Each row was made from one walk, in order. Every step used is in the known rows, and no mark comes twice. Write each row's walk.
Known rows:
r-q-f-e: [  6   4  -3   2  -3   7 -11 -11   4  -3   6  -6   5   4  -8 -18  -1  -1
   2   1   0   2   1   6   6   3 -12]
u-t-r-q-f-e: [  8   1   5   4  -7  10 -18  -5   3   0  13  -8   4   9  -4 -26   1   2
   3  -3   2   0  -1   6   6   1 -15]
n-y-r-t: [  6  -3  -2   0  -6   1  -3 -16  -4  -2  -1   2   9  18   0   9  13  -3
  -5  -5   5 -11  -6   0   1  -3  -3]
u-t-r-q: [  6  -3   4   1  -6   2 -11   1  -1   4  12  -6   2  12   1 -10   1   0
   2  -8  -1   7  -2   0   0  -2  -8]
p-u-t-m: [ -2  -5  13   0  -4   7 -16  21   0  -3  -5 -10   3   1  -4   2  -4   2
   2  -1   6   1   1   8   5   0  -2]
p-u-t-r-y: [  7  -3  15  -4  -8   8 -16   0   0   4  -1 -15   1   4  -2   3   3   2
   6   0   7   1  -3   3   5  -9  -4]
d-n-y-r-t: [ 11   0   0  -1  -4   0  -6 -12  -5  -2   0  -4   9  18  -1   9  13  -2
   1  -3   2 -18  -4  -3   0  -5  -1]
m-t-u: [-2 -4  5 -2 -3  7 -9 12  0  2 -6 -5  4  4 -2 -8 12  5 -3  2  3 11  0  1
  3  4 -3]
n-y-r-t-u: [  6  -5   5  -3 -10   6  -7 -18  -4  -1  -5   1   9  14  -1  15  18   0
  -6  -2   7  -3  -1   1   5  -3  -3]
y-r-q: [  5   3  -4   0  -6   1  -4 -15  -3   0   7  -6   3  16  -1  -5   2  -8
   3  -3  -2   5   5   0  -2   1  -2]
r-t: [  2  -5  -6   2   0  -4   1   0   0  -1   0  -1   2   0  -2   4   5   4
  -2  -6   2  -4 -10   4   3   2  -5]
y-r-q-f: [  4   6  -2   3  -5   2  -8 -20  -1  -3   9  -9   4  14  -6 -10   5  -9
   6   1  -4   6   5   4   1   2 -11]
e-n-y: [  7  -1  10  -1   3   1   1 -10  -3   1  -6   6  -1   2  -3   4   3  -2
  -1   0   0  -4  -4  -1  -2  -7  -7]
p-u-t: [  3  -3  11  -1  -6   5 -11  19   0  -2  -1  -8   4  -2  -2  10   4   5
   2   0   2   3  -2   5   3   1  -2]
q-r: [ 2  7  4 -4 -2  4 -1 -5 -2  0  2 -2 -1 -7 -1  7  2 -1 -1  0  6  1  3  5
  0  2 -2]
n-y-r-q-f-e: [ 11   6   1   1  -9  12 -15 -28  -1  -3   5  -2  12  23  -6 -12   6  -6
   0   3   3  -4   5   2   3  -1 -10]
q-f-e: [  3   3   0   2  -2   8  -7  -6   4  -4   2  -1   3  -3  -5 -15   1   2
   1   5   3  -6   1   5   6   4  -8]
n-y-r-q: [  8   2   1  -2  -7   3  -7 -23  -5   0   4  -1   9  26  -1   3   6  -8
  -1  -2   0   3   4  -3  -2  -5  -2]
d-n-y: [  8   2   7  -2   0   1  -7  -2  -3  -1  -3   0   7  10  -1   9   4  -1
   1   2   0 -11   1  -6  -1  -8   3]
n-y: [ 3  0  5 -2 -2  2 -3 -8 -2  0 -4  7  6  9  0  9  3  0 -4  0  3 -3 -1 -4
  0 -6  1]
e-f-q-r-t: [  4   9  -3   2  -5   9   0 -14  -1  -5   8   3   6 -11  -4   6   5   1
  -5  -6  -2  -3   3   3   8   0 -19]
m-t-r-q-f-e: [  4   0  -1   2  -4   8 -15  -1   4   2  10 -10   5  14  -6 -39   6   0
   1   1   4   6  -2   4   4   1 -17]
f-q-r-y: [  7  11   3  -6  -3  10  -7 -22  -2   0   6   0   4  -4  -5   4   0  -2
   0  -5   2   2   3   3   7  -2  -9]
u-p: [  1   1   3  -2   0   5 -10  11   0   1   0  -1   8   0  -5  12  -5   0
   1   4  -3   0  -1   2   2   2  -3]
d-n-y-r: [  9   6   6  -2  -4   3  -7 -12  -6  -2  -1  -2   8  19   1   7   7  -6
   3   2   0 -14   6  -7  -3  -7   5]
r-y: [  5   1  -1  -2   1   1  -6 -14  -1   2  -4  -6  -1   4  -3   3   0  -1
   3  -2   2   0  -1  -1   3  -4   0]

Which walk is each row?
[-1  1  0 -2  0  1 -5 -2 -2 -1 -1 -6  0 -6 -5  3  1  0 -3 -8 12 -6 -4 12
  4  2 -8] => q-r-t-m
[  4   4  -2  -3  -3   5   0  -5  -1  -3  10   4   6 -10  -4   4   6   1
  -6 -10   1  -1  -5   8   7   2 -16] => f-q-r-t
[ 13   1   3   2  -3   9  -5 -24  -1  -4  -2   0   4   7  -8 -11  12  -2
   0   0   5 -18  -7   6   4  -1 -18] => q-f-e-n-y-r-t
[ -1  -4   7  -5  -3  11 -19  23   1   2  -5  -6  12   4  -7   4   7   5
  -2   6   0  12  -1   2   5   6  -7] => m-t-u-p
[  2  -5   3  -4  -4   6 -13  10   1   2  -3  -5  11  -4  -8  21   6   6
  -3   1   1   4  -6   6   9   4  -9] => r-t-u-p
[  7   6   4   2  -7   4 -12 -27  -3  -3   5  -2  10  25  -6   0   9 -10
   2   1  -1   3   3   1   1  -4  -9] => n-y-r-q-f
[  4   3   5  -5  -7  10  -3  -6   0  -2   6   1   8 -14  -5   9  11   5
  -7  -7   3   5   0   9  11   3 -15] => f-q-r-t-u
[ 11   6   9   0  -4  13  -6 -24  -1  -4  -2   2   2   9  -7 -14   7  -5
   2   6   3 -13   2   4   2  -2 -12] => q-f-e-n-y-r
[  0   7   0   4  -3   8   0 -10   0  -5   5   7   5  -1  -2  -5  -3  -2
  -2   0  -9   0  10  -6   5  -3 -12] => e-f-q
[ 11   6   9   2  -3   4  -7 -29  -4  -2   3  -3   3  17  -9  -5   8 -11
   5   1  -4   3   1   2  -1  -5 -17] => e-n-y-r-q-f
[ -1   3   1  -2  -1   6  -5  -4  -1  -4   6   1   6  -6  -6  -3  -2  -1
  -5 -12   5  -5  -2  10   8   1 -16] => f-q-r-t-m
[ 13   4   7   1   0   9 -10 -20   0  -2   0   0   4   6 -11 -13   3  -3
   1   2   0  -1  -3   5   3  -4 -18] => r-q-f-e-n-y
[ 13   5   3  -2  -5   2 -13 -17  -6   0   4  -7  10  26  -2   4   6  -8
   4  -1  -2  -5   5  -6  -3  -7   0] => d-n-y-r-q
[  3   0   1  -1  -4  -1  -3  -9   0   5   9  -6   0  10   0 -11  -2  -5
   1  -2   0   7   2  -1  -1  -6  -7] => t-r-q
[  7  15   2  -2  -4  13  -8 -29  -3  -2   5   0   4  -5  -6   5  -1  -3
   0  -2  -1   1  11  -2   8  -5 -13] => e-f-q-r-y
[ 12   8   0   2  -3  10  -7 -23   0  -2   7  -9  -2   5  -9 -26   2  -7
   7   1  -2  -2   3   7   1   3 -18] => y-r-q-f-e-n
[  3  -3   2  -4  -8   9 -13   1  -2   0  -1  -7  12   5  -6  17  10   1
  -1   2   2   0  -2   6   6   5  -7] => y-r-t-u-p
[  4   9   7  -4  -9  18 -14  -4  -1  -3   5   0  16 -12 -11  21   5   3
  -6   1  -2   5   6   7  14   3 -22] => e-f-q-r-t-u-p
[ 16   4   2  -3  -5  11  -6 -25  -3   1   1  -1   4  17  -5 -13   3  -7
   0  -1   2  -5   3   0  -2  -4 -10] => f-e-n-y-r-q
[  7  -3   7   0  -4   4 -13  -9  -1   4   3  -7  -1   9   1  -4   2   1
   4  -6   4  -2  -4  -1   3  -5  -3] => u-t-r-y
[  3   3  -1   4  -1  -1  -8 -10   1  -2   7  -6   3   6  -7  -6   2  -4
   4   0  -4   9   0   5   3   1 -12] => r-q-f
[  4   1   3  -3  -2   1  -5 -19   0   6   1  -7  -2   7   0  -6  -1  -3
   3  -1   5  -1   0  -3   2 -10  -2] => t-r-y
[  1  -5   0   1  -4   2  -7 -14  -4  -3  -5   1   7  21  -2   2   5  -5
  -4  -7   9 -13  -3   3   2  -5  -3] => n-y-r-t-m
[ 2 -4  8  1 -4  3 -6  6  0  3  6 -2 -1  6  4 -7  2  3  1 -5  1 -2 -2 -1
  0 -2 -3] => u-t-r
[ -2  -4  -5   3  -3   0  -4  -8  -2  -2   0  -6   1  10  -2  -7   1  -4
   0  -7   6 -10  -3   6   2   1  -4] => y-r-t-m
[  4   1   5  -5  -5   6  -4  -6  -1   1  -1  -6   2 -13  -4  14  13   5
  -5  -3   9   3  -2  10   7   3  -7] => q-r-t-u
[-3 -7 -4  3  2 -2 -4  3  0 -2 -3 -4  1  2 -4 -4 -2  1 -2 -8  6 -7 -7  6
  4  0 -6] => r-t-m
[  4   4   8  -8  -7  15 -13   4   0   0   6   1  16 -13 -10  21   6   5
  -7  -2   1   6  -1  11  13   5 -18] => f-q-r-t-u-p
[ 11  -3  12  -5  -6  11 -12  -8  -4   1  -7  -1  11   7  -9  22  12  -1
  -2   3   1  -4  -6   4   4  -1 -13] => e-n-y-r-t-u-p
[  6  -3  12  -2 -10   4 -14  10   0   4   8 -14   4   8  -2  -2   2   0
   3  -2   2  10  -1   5   3  -5  -9] => p-u-t-r-q
